(in the rows, 128 means zero)
Known rows, with every step that occurs:
gavez > kiset > riva: [133 147 140 161 160 182 135 131 113 178 104 113 136  71 120 115 126 116
 111 111 151 144 108  78  78 153 101 156 133 170 109  79 144 135  92  79
 119 185 151 143  91 153 160 171 127 132 124]
merur > getugu > bulos > riva > kiset > gavez: [157 156 180 172 178 127 142 108 152 175  87 131 194 106 106 104  90 117
 117  91 186 178 125  35  69 158  73 143 154 124  98  59 158 158 119  73
 112 185 111 134  79 141 153 141 135 167 131]
kiset > riva > bulos: [148 123 134 165 153 161 129 114 132 167 114 109 183  72 105 120 139 102
 111 109 135 153 108  39  76 155  86 152 147 162 107  77 152 146 121  84
 126 200 119 159 101 143 152 142 139 139 150]
kiset > riva > bulos > getugu > merur > kekon > tebu > mikib: [122 163  93 131 156 146 118 115 128 135 168 136 125 124 151 137 132 122
 120 133 105 150 158 143 172 129  61  91 167 128  88 116 121 134 173 135
 115 158 144 118 128 122 111 174 118 148 121]
getugu > bulos > riva > kiset > gavez: [162 149 187 164 174 130 149 105 149 180  84 130 187  99 101 104  92 118
 116  91 179 177 106  42  63 161  77 151 150 131  97  52 161 149 115  73
 116 188 109 138  80 137 156 151 143 173 136]
sameb > gavez > kiset > bulos > getugu > merur > kekon > tebu > mikib: [122 172 121 132 161 147 131 115 113 131 157 142 110 131 158 130 100 132
 109 130 122 141 164 157 156 126  78 114 167 133  76 118 118 132 146 127
 112 157 157 111 120 128 110 195 124 155 114]
mikib > tebu > kekon: [126 132  75 134 117 175 110 126 151 112 146 124 126 133 137 146 120 128
 136 108 120 135 146 213 194 117  54 104 162 128 137 131 129 110 166 132
 136 108 161 108 129 145 112 180 126 141 116]
getugu > bulos > riva > kiset > zago: [161 161 143 157 169 170 123  98 138 207  98 110 168  69 115 110 143  92
 112 107 168 168 111  29  51 157  85 142 145 144 105  40 157 158 104  57
  99 206 111 162  92 155 174 136 126 162 134]
riva > bulos > getugu > merur: [140 168 124 175 110 133 103 163 116 110 162 153 192  86 121 109 100 122
 111 131 103 135 158  83 127 122  59 121 180 148 127  93 135 145 141 116
 153 176 135 126 108 135 121 120 116 120 130]
riva > kiset: [131 130 139 149 147 146 131 116 143 151 101 110 169 108 114 122 135 114
 124  99 151 155 103  76 102 149  83 126 141 142 110  80 163 133 139 105
 120 179 131 137 101 148 136 134 150 146 133]
getugu > bulos > kiset > zago: [169 163 147 157 154 167 115 120 130 189 107 117 167  75 114 111 122  99
 106 106 179 147 133  65  62 143  93 140 155 142  99  47 147 153  99  51
  93 185 118 149 102 161 167 140 122 161 123]
riva > bulos > kiset > gavez > sameb: [148 140 219 153 148 139 165 117 134 149  72 141 165 112 108 111  56 148
 113  98 163 140 109  91  53 153  86 193 160 141 100  82 159 132  87  78
 120 182 123 150 101 129 158 170 155 159 126]
sameb > gavez > kiset > bulos > getugu > merur: [144 180 152 177 125 146 118 161  98 122 153 159 175  80 131 101  73 131
 100 130 120 128 159  86  99 121  76 149 175 155 113  89 130 146 106  98
 145 184 144 121  94 142 133 149 114 129 123]
gavez > kiset > bulos > riva: [151 153 135 164 171 165 124 130  98 181 106 127 156  77  95 119 100  91
  98 111 143 146 125  48  35 160 114 163 132 161  94  75 144 131  95  51
  98 197 122 152  88 148 163 167 124 147 137]
getugu > bulos: [142 137 131 157 108 124 122 141 132 125 110 122 189 104 117 125 127 110
 100 102 171 151 154 112 114 140  85  94 167 141  96  92 137 139 113 101
 131 143 124 114 114 157 122 112 116 149 123]
mikib > sonulas: [117 123  93 139 101 150 137 127 145 119 122 109 145 136 128 142 119 114
 141 123 142 143 119 208 165 139  90 118 149 152  82 109 125 106 137 122
 137 142 139 129 108 157 116 170 134 145 131]
zago > kiset > riva: [148 148 137 165 172 186 126 113 139 179 108 107 154  71 124 113 143 113
 110 102 145 158  90  67  87 145  68 147 131 158 108  70 153 136 110  78
 113 199 128 150  90 148 162 152 129 159 132]
zago > kiset > bulos: [163 128 151 162 168 169 132 115 130 157 105 112 175  87 109 110 117 110
  94 105 154 138 106  64  72 137  69 163 142 161  94  78 152 144 104  65
 100 204 119 144  94 152 156 153 147 166 142]
getugu > merur > kekon > tebu > mikib: [118 158  90 124 145 137 128 122 135 119 166 133 106 148 159 147 130 129
 124 125 115 137 166 195 196 125  66  71 160 127  81 131 121 123 177 154
 119 135 146 105 135 127  93 164 123 146 111]
tebu > mikib: [113 131 107 139 123 143 130 121 133 120 116 125 130 134 119 143 131 129
 129 118 141 146 124 179 162 144  97 102 151 141  82 110 130 104 151 122
 133 143 148 126 129 133 107 167 130 157 121]
kekon > tebu > mikib: [107 135 100 122 143 137 129 113 134 123 130 127 105 140 140 147 132 126
 123 122 130 146 140 191 175 144  84  88 151 134  80 117 126 108 161 142
 118 135 155 111 137 127 102 184 130 161 121]
tebu > kekon: [131 134  99 148 127 163 118 133 143 114 138 130 138 125 128 140 127 120
 128 103 122 135 138 181 173 127  71 100 160 129 139 127 140 115 150 122
 133 122 152 114 135 143 114 158 135 134 117]
zago > kiset: [142 141 140 162 155 162 122 120 144 141 103 106 159 103 120 114 124 123
 105  95 148 148  96 100 111 136  60 140 141 149 109  84 156 129 121  90
 110 179 131 140 101 147 137 138 147 167 127]
bulos > getugu: [115 147 117 173 110 130  97 154 119 112 126 143 170 104 106 114 108 109
 111 123 122 139 131 116 134 134  84 140 149 145 129 103 137 121 131 102
 142 158 149 138 122 140 130 163 123 138 138]
bulos > getugu > merur > kekon > tebu: [129 174  94 140 147 125 114 149 131 117 191 139 122 135 167 130 113 113
 108 124  98 124 191 158 184 115  47  83 153 131 113 134 129 147 166 156
 118 138 138 104 129 135 102 145 121 119 116]
sameb > gavez > kiset > bulos > getugu: [131 153 159 177 140 151 115 140  94 137 111 143 172  81 104  98  79 112
  91 125 141 136 127  68  72 138 102 191 153 160 111  88 136 136  89  65
 124 189 154 143 100 146 155 197 132 149 141]

Rows:
[154 119 151 153 161 159 138 112 130 163 104 115 182  90 104 115 126 106
 108 108 157 142 112  50  65 148  86 154 143 156  94  74 157 146 116  76
 105 204 118 143  94 152 155 149 148 152 146]  riva > kiset > bulos
[147 159 118 163 138 135 111 135 118 160 112 129 179  88 105 128 120  89
 103 104 151 165 145  74  71 155 102 109 148 139  94  79 139 129 113  75
 116 164 110 135 102 148 140 123 103 153 129]  getugu > bulos > riva
[160 142 187 171 170 141 150 113 157 153  88 122 166 110 110 101  85 137
 108  90 174 155  94  93 101 146  56 166 144 142 103  70 159 143 110  83
 121 181 121 139  88 136 147 163 157 178 131]  zago > kiset > gavez
[143 144 215 152 142 139 165 124 134 144  74 144 153 120 113 113  54 151
 116  98 165 137 112 116  65 150  86 185 155 140 101  87 157 126  86  85
 123 172 128 145 104 131 153 173 149 160 120]  bulos > kiset > gavez > sameb
[134 133 206 154 128 132 171 124 140 131  75 142 148 127 119 115  66 154
 116 101 160 135 112 137  88 151  80 177 153 148 106 101 154 126  84 103
 142 164 131 144 110 130 144 169 150 152 123]  kiset > gavez > sameb
[145 182 151 181 131 151 114 153 102 133 152 153 182  67 130 100  84 128
 105 129 114 140 149  57  94 127  73 150 178 154 120  80 134 151 111  98
 148 194 143 131  90 137 136 143 116 126 126]  sameb > gavez > kiset > riva > bulos > getugu > merur
[142 140 217 157 145 145 169 112 143 139  69 135 153 119 122 108  66 158
 109  96 162 144  94 115  77 147  64 188 153 146 105  88 159 130  80  90
 127 179 128 146 101 130 154 168 156 167 122]  zago > kiset > gavez > sameb
[152 153 135 159 168 177 119 129 124 185 116 119 153  72 113 121 125 104
 118 106 149 147 114  68  72 148 101 142 133 150 102  67 150 130 117  70
 106 189 126 146  94 150 162 157 121 147 129]  bulos > kiset > riva
[104 127  80 114 117 151 138 105 144 118 131 114 114 150 145 155 124 121
 144 134 132 153 125 239 192 139  83  97 159 138  61 116 111  98 160 140
 123 132 151 116 120 143 104 197 131 163 126]  kekon > tebu > mikib > sonulas
[139 172 107 137 165 134 119 136 130 134 185 137 136 125 163 124 116 111
 105 123 102 130 182 117 156 117  43  95 156 131 109 120 135 157 162 141
 105 161 132 107 119 136 116 147 126 126 122]  riva > kiset > bulos > getugu > merur > kekon > tebu
[133 140 129 174 126 140 104 146 112 126 124 143 184  90  98 108 104 103
 101 128 128 136 130  83 101 134  85 161 150 152 118  95 137 134 118  79
 129 180 139 142 115 143 147 173 126 145 147]  kiset > bulos > getugu
[134 174 118 173 103 131 103 171 117 104 166 158 176  97 129 112  98 128
 115 131 105 129 163 120 145 119  61 110 172 145 127 101 131 135 139 124
 157 160 141 116 111 137 116 124 109 119 121]  bulos > getugu > merur
[141 158 133 160 165 142 113 112 137 173 100 118 195  94 110 121 131  94
 116  97 162 179 131  21  64 156  85 111 152 125 101  66 156 148 132  75
 101 186 116 135  89 154 148 113 119 154 129]  merur > getugu > bulos > riva > kiset
[162 152 132 167 180 167 117 117 117 182 109 122 168  77  99 117 112  90
  98 106 137 156 111  40  42 154  90 156 132 153  94  68 150 133 108  50
  94 207 106 156  88 144 164 153 125 165 142]  zago > kiset > bulos > riva
[146 151 139 152 159 146 120 111 132 177  97 116 189  87 106 120 132  94
 115  96 156 179 114  27  59 158  90 118 150 131 101  59 159 140 129  76
 105 190 112 140  90 149 151 122 127 159 134]  getugu > bulos > riva > kiset
[145 171 125 178 120 143 104 159 115 125 162 153 193  74 124 107 107 120
 112 132 103 140 153  69 117 125  59 125 176 150 126  87 135 148 135 109
 151 186 133 131 103 135 131 123 111 121 131]  kiset > riva > bulos > getugu > merur
[112 147  90 121 148 137 129 115 137 123 152 125 101 153 151 149 135 124
 123 122 123 141 156 197 192 132  75  80 152 128  79 131 123 118 173 147
 114 132 148 112 138 129  96 176 129 152 115]  merur > kekon > tebu > mikib
[145 170 127 175 116 138 107 166 111 114 164 159 185  87 124 107  96 123
 108 133 109 127 163  97 123 118  61 124 173 151 119  94 132 145 129 108
 147 176 134 119 105 139 127 130 110 125 128]  kiset > bulos > getugu > merur
[132 143 127 178 135 147  99 134 116 143 124 134 195  70  98 108 120 100
 107 125 117 154 115  41  92 143  80 164 156 151 129  83 142 141 126  80
 135 193 137 156 110 136 152 164 127 140 153]  kiset > riva > bulos > getugu
[146 127 154 157 154 166 141 134 104 155 102 118 157  88 104 112 102 112
  95 115 161 124 124  76  62 146 103 172 142 174  94  89 143 142  87  67
 104 190 143 138  95 156 154 173 144 141 134]  gavez > kiset > bulos
[139 142 212 152 151 139 170 108 139 156  67 140 159 114 114 111  70 146
 119  97 159 154  98  87  55 159  80 182 152 140 103  80 163 131  88  87
 127 186 122 152  98 128 159 167 152 161 127]  bulos > riva > kiset > gavez > sameb
[135 157 164 166 167 183 146 122 110 181  97 117 129  71 130 111 104 122
 104 107 161 146 108  78  63 154 115 176 132 171  98  76 144 133  72  77
 124 190 153 145  83 153 160 186 129 143 124]  sameb > gavez > kiset > riva
[159 157 141 159 162 172 117 128 124 187 112 120 173  65 113 118 128 100
 110 103 163 159 126  53  62 147  97 132 147 144  97  60 147 139 110  62
 102 185 121 137  92 154 164 142 112 154 127]  getugu > bulos > kiset > riva
[149 146 142 154 158 172 130 102 147 188 100 107 154  86 121 111 145 106
 119 107 164 151 102  64  82 151  80 146 140 151 113  55 160 152 112  79
 110 198 124 160 101 155 164 146 141 153 133]  riva > kiset > zago
[145 129 146 164 162 171 132 118 118 175 104 106 176  65 104 113 130 106
 104 111 143 151 104  24  57 157  95 169 148 169 109  73 151 150 105  72
 117 206 133 159  91 147 159 155 145 135 144]  gavez > kiset > riva > bulos
[150 176 132 180 132 151 103 151 118 132 159 147 195  67 125 102 106 123
 107 128 103 146 140  52 108 122  47 132 177 148 127  77 139 152 132 100
 142 196 131 133  96 135 138 123 115 131 131]  zago > kiset > riva > bulos > getugu > merur
[129 146 141 173 135 151 108 148  98 134 115 140 177  82  97 101  93 108
  95 128 134 135 126  68  83 136  92 178 153 159 118  89 136 137 103  66
 119 186 154 143 105 146 155 186 130 142 142]  gavez > kiset > bulos > getugu
[169 142 191 166 173 136 144 120 140 167  94 129 183 102  92 106  70 122
 115  94 174 151 114  59  66 152  86 174 154 136  96  60 159 146 120  67
 111 186 115 143  87 135 154 167 156 168 138]  riva > bulos > kiset > gavez
[119 151  85 118 131 157 131 104 137 128 157 123 136 139 153 141 119 118
 141 142 117 157 138 191 182 125  63 102 174 130  66 109 110 122 169 129
 113 157 143 115 109 141 113 190 126 158 127]  riva > kiset > bulos > getugu > merur > kekon > tebu > mikib > sonulas
[153 159 152 167 176 166 132 123  95 184 100 129 151  77 104 116  86  95
  95 109 149 147 124  48  24 160 123 177 131 161  86  73 144 131  82  49
 102 202 124 153  83 148 163 176 124 155 136]  sameb > gavez > kiset > bulos > riva
[145 145 216 152 146 135 167 107 137 158  65 140 173 109 115 110  72 144
 113  95 170 162 106  76  49 158  78 175 161 135  99  75 160 138  82  82
 124 183 117 146  96 132 160 156 144 166 125]  getugu > bulos > riva > kiset > gavez > sameb
[120 168 103 131 162 153 121 117 117 141 161 134 119 118 151 133 125 125
 116 133 112 149 155 132 160 130  67 102 168 133  89 112 121 136 162 126
 108 162 154 118 122 126 116 182 122 146 118]  gavez > kiset > riva > bulos > getugu > merur > kekon > tebu > mikib
[154 147 123 165 163 154 120 128 112 173 115 129 163  84  97 125 111  87
 105 111 137 147 128  64  53 156 107 147 129 155  93  80 145 128 111  63
 108 193 109 153  97 144 156 153 119 151 143]  kiset > bulos > riva
